Each row was made from one small tree. Brackets hold a mark, then the marks that hang from it, in the order of their numbers. Every link used is in the known rows. Write each row's tree.
Known rows
{Z_824 Z_790}: [  3  15   4   1  13  -3  -1  -2  19 -26 -28  -3   3   9  -7 -27 -21   3
  29   1  27  -9 -24 -10]
{Z_482 Z_790}: [  1  19   2  10   0 -26  -2  -7  -6 -24 -30  -2  -9  14 -14  12 -25  12
  20   0  20   4  -7 -13]
{Z_824 {Z_369 Z_376} {Z_790 {Z_446 Z_729}}}: [  8   0   3 -18 -19 -23  -7  28  26 -17  -5  -1   7  -9   3 -17  -2  -2
  16   7 -22 -37   4   4]
{Z_519 {Z_790 Z_446 Z_773}}: [-20   1   7   4   4  10  22 -20  -6  18  25   4  -5  18  11  28  18   8
  -2   1  -2  16  30   0]
{Z_95 Z_729 {Z_790 Z_446 Z_824}}: [ -1 -29  -9   9  18  16 -16 -44   3  15   9  21  22  -8   1  -3  -7 -19
 -21 -10  -7  21  -5   6]
{Z_790 {Z_824 {Z_369 Z_376}}}: [  4  -5  -9  -6   7 -30 -10  15   8 -11  -9  -8 -10  -2  12  -4 -17   3
   7   5  10 -26  -9  -1]
{Z_482 {Z_790 Z_446 Z_824}}: [  1   3 -17  15 -17  -4 -17 -19  -8 -10 -10   8  29  -4  -4  11 -12 -20
  14   4   7   8   7  -4]
{Z_824 Z_369 {Z_790 {Z_446 Z_729}}}: [  6   0  10 -12 -13   4  -2  38  26 -22   5  -7  10   2   2 -11  -6 -15
   7   5 -16 -25 -11   2]
{Z_133 {Z_790 Z_446 Z_824}}: [ -1  -2  -9  21  -1  24  -8 -22   4   5  -9   5  40  -2   0 -16   5 -25
  24   3   4   3  -1   0]
{Z_482 {Z_790 Z_446 Z_773 Z_824}}: [ -4   6 -21   6 -28   9  -8 -20 -16   8  -7   5  15 -11  -2  16  17   1
  -7   2   3  18  15   2]
{Z_790 Z_446 Z_773 Z_824}: [ -1  -3  -9   0   0  29   2  -4  -6  17  21   4  13   2   2   0  19  -5
 -13  -4   6  12  13   3]
{Z_824 {Z_369 Z_376}}: [  5   6   5 -12  20 -45  -1  23   6 -14 -14 -11 -28  12  10  16 -21  20
  10   1  12 -26  -1  -7]
{Z_482 {Z_790 Z_824}}: [ -2  11 -11  16 -11  -8 -13 -17  -7 -23 -24   1   8  -3 -10  -8 -21  -4
  18   2  21   6 -18  -7]
{Z_519 {Z_790 {Z_446 Z_729} Z_773 Z_824}}: [ -7  -2   7   7 -15  33  20  -3  -5  11  40   8   5   5   2 -27  27 -12
 -10   2 -22  14  15  13]
{Z_519 {Z_790 {Z_824 Z_369}}}: [-17 -10   1  10  13   1   4  -8   9 -17   1 -13  -6  12  23   9 -22 -12
  10  12  15 -10 -15   0]
{Z_369 Z_376}: [  6  14   6  -4  21 -41   3   8   4  -9  -9   2 -19  15  -4 -16 -16  17
  21  -4  17 -14   4  -9]
{Z_519 {Z_790 {Z_446 Z_729} {Z_824 Z_369}}}: [ -8 -17   9   6 -10  17   3   9   7  -5  38  -3  11   5  16  -4  -1 -30
   3  10 -19 -10   1  12]
{Z_729 Z_446}: [ -1   8   9  -2  34 -22   7   3   1 -10  -4 -14 -20  13 -25  -6 -41  17
  43  -2   7   6  -7 -14]
{Z_968 {Z_482 Z_790}}: [  5  25  12  14 -30 -37   2   3  -6 -27 -26   8  -5  -5 -14   7  -5   2
  24   0  21   1 -16 -13]
{Z_95 Z_729 {Z_790 Z_773}}: [ -1  -5   7  -5  26   1   7 -33 -14  21  -7  11 -31  -2 -10   6   7  31
 -45 -14   3  26 -10   1]
{Z_519 Z_790}: [-12   8  16  14  25 -10  16 -18   8 -16   0  -2 -15  30   0   5 -23   4
  26   2  23   5  -5  -7]
{Z_790 {Z_446 Z_729} Z_773 {Z_824 Z_369}}: [  6  -8   3  -9 -17  31   3  36  -7  17  35  -7  -3  -5   9  -3  22 -10
 -34   1 -24  -6   6  13]
{Z_133 {Z_790 {Z_446 Z_729} Z_773}}: [  7  19  12   6 -15  30  18   7  -9  21   2   2   2   7 -15 -20  35   3
  -7  -4 -20   8  11   5]
{Z_95 Z_729}: [  5   5  13  -1  33 -13   4 -13  -1  -1  -5  -2 -21  22 -15  -9 -37  11
   1 -11   4   0 -19  -4]
{Z_482 {Z_790 Z_773}}: [ -1  27  -1   4 -11 -16   8 -12 -19  -4 -32  -3 -25   7 -14  20   3  32
  -6  -2  18  15   0 -10]
{Z_968 Z_482}: [  8  16  21   9   1 -17  11  23   4 -13   1   3 -13   5  -6 -12  -2  -8
  16  -6  19  -4 -19 -10]

Write each row's tree
[ -5 -12 -11  -7  -6  17  -4  12 -10  21  17  -9   4  -3  18  27  17  -6
 -28   4   1  -4  10   6]
{Z_790 Z_446 Z_773 {Z_824 Z_369}}
[  0 -14  -8  -1   5   6 -13  15   4  -4  12  -8  14   4  17  14  -8 -23
  -2   6   2 -10   1   1]
{Z_790 Z_446 {Z_824 Z_369}}
[ -1 -11 -18 -16 -12  -9  -6  14  -6  20   7  -3   0 -11  20  19  19   6
 -18   5  -8 -14  23   6]
{Z_790 Z_446 Z_773 {Z_824 {Z_369 Z_376}}}
[ -4  -1  -6 -16 -11   9   2  12   6   4 -10 -12   2  -8  17  30  14  10
  -6   7   5 -11   4   0]
{Z_824 Z_369 {Z_790 Z_446 Z_773}}
[ -6  -5 -15   5 -14  35   0  -9 -12  26 -15 -10  21  -7  18  18  28 -11
  -8   8  -5  -2   7   6]
{Z_133 {Z_790 Z_446 Z_773 {Z_824 Z_369}}}
[  8  -1  15  -4   4  21  10  13  -7  17  24  14 -15  -1  -9   1  40   7
 -45 -11 -10  23  17   4]
{Z_95 {Z_790 {Z_446 Z_729} Z_773}}
[  7  -1  -6   5 -30   1 -15  18  -4 -17   5  -3  13  -9  -1  10  -8 -20
  -3   7 -19 -10  -2   7]
{Z_482 {Z_790 {Z_446 Z_729} {Z_824 Z_369}}}
[  2 -15 -14  -9  -5 -22 -16  10   6   0  10  -2  15  -3  20  13  -7  -9
   8   6  -4 -22  16   3]
{Z_790 Z_446 {Z_824 {Z_369 Z_376}}}
[  7  13   9 -11 -16  26  12  18  13  -2   7   2   6  -4 -13 -32  24   3
  -3  -3 -14   1   3   5]
{Z_824 {Z_790 {Z_446 Z_729} Z_773}}
[  3   5  -6  18 -45  -8 -14  -9  -9 -16  -2  16  36 -21  -2  10  13 -29
  25   3   7   5  -2  -5]
{Z_968 {Z_482 {Z_790 Z_446 Z_824}}}
[ -3 -27 -12  -2   8  25  -8 -44 -11  34   8  19  10 -18   1   8  22   0
 -46 -12 -12  30   7  10]
{Z_95 Z_729 {Z_790 Z_446 Z_773 Z_824}}
[ -3  -1 -12 -24 -21 -21  -5  10  11   3 -17  -4  -1 -16  17  23  16  22
  -1   7  -3 -25  18   1]
{Z_824 {Z_369 Z_376} {Z_790 Z_446 Z_773}}
[ 11  -2   6   6   0  20  -2  21   6  -6  39   8  16   5 -10 -41   0 -30
   2  -5 -14   0  -3   6]
{Z_790 {Z_446 Z_729} Z_824}
[  8  -5  17   5  16   7   0  15   6  -3  25  16   2   7 -12 -12  14 -12
 -20 -10 -10  16   9  -1]
{Z_95 {Z_790 {Z_446 Z_729}}}
[ 13  -9  -2 -11 -15 -16 -10  38   8  -4  27   1   5  -4   9 -19   2 -17
  -2   2 -24 -28   8  10]
{Z_790 {Z_446 Z_729} {Z_824 {Z_369 Z_376}}}
[ -1   0  -7  -6   5  13   4  12  -9   9  -6 -16 -18   0  14   5   7   8
 -27   2  14  -6 -14   2]
{Z_790 Z_773 {Z_824 Z_369}}
[ -1  11   0   5  -3  20  13 -13 -12  25 -12   0   8   8  -2  11  28   9
   3  -1   1  12  18  -2]
{Z_133 {Z_790 Z_446 Z_773}}
[ -6 -17  -9  -3  24  10  -3 -47 -14  21 -16   2 -13 -25 -20 -15 -14  24
 -16  -8 -14  32 -14   2]
{Z_95 {Z_729 Z_446} {Z_790 Z_773 Z_824}}
[  0  10  -8 -22 -10 -24   2  10   9  -8 -38 -11 -19 -11  10   1   6  37
   1   7  13 -27  -5  -3]
{Z_824 {Z_369 Z_376} {Z_790 Z_773}}
[ -3  10  -1 -14  -4   3   7  11  10  -8 -28 -17 -18  -2  10   7   3  24
  -9   5  17 -13 -21  -5]
{Z_824 Z_369 {Z_790 Z_773}}
[ -2 -13   6  -1  44 -24  -4 -33  -3   4 -15   0 -20  -2 -24   2 -42  21
  12 -10 -10  24 -12  -9]
{Z_95 {Z_729 Z_446} Z_790}
[ -6   3  24   7   4   5  18  10  11  -6  37   8  -3  26  -4 -11  -3 -17
  15   0 -16   6  15   4]
{Z_519 {Z_790 {Z_446 Z_729}}}
[ -3 -22  -7   6  35  -6 -14 -44  -2   2 -11   4  -1 -18 -22 -22 -38   6
   9  -7  -7  25 -21  -3]
{Z_95 {Z_729 Z_446} {Z_790 Z_824}}
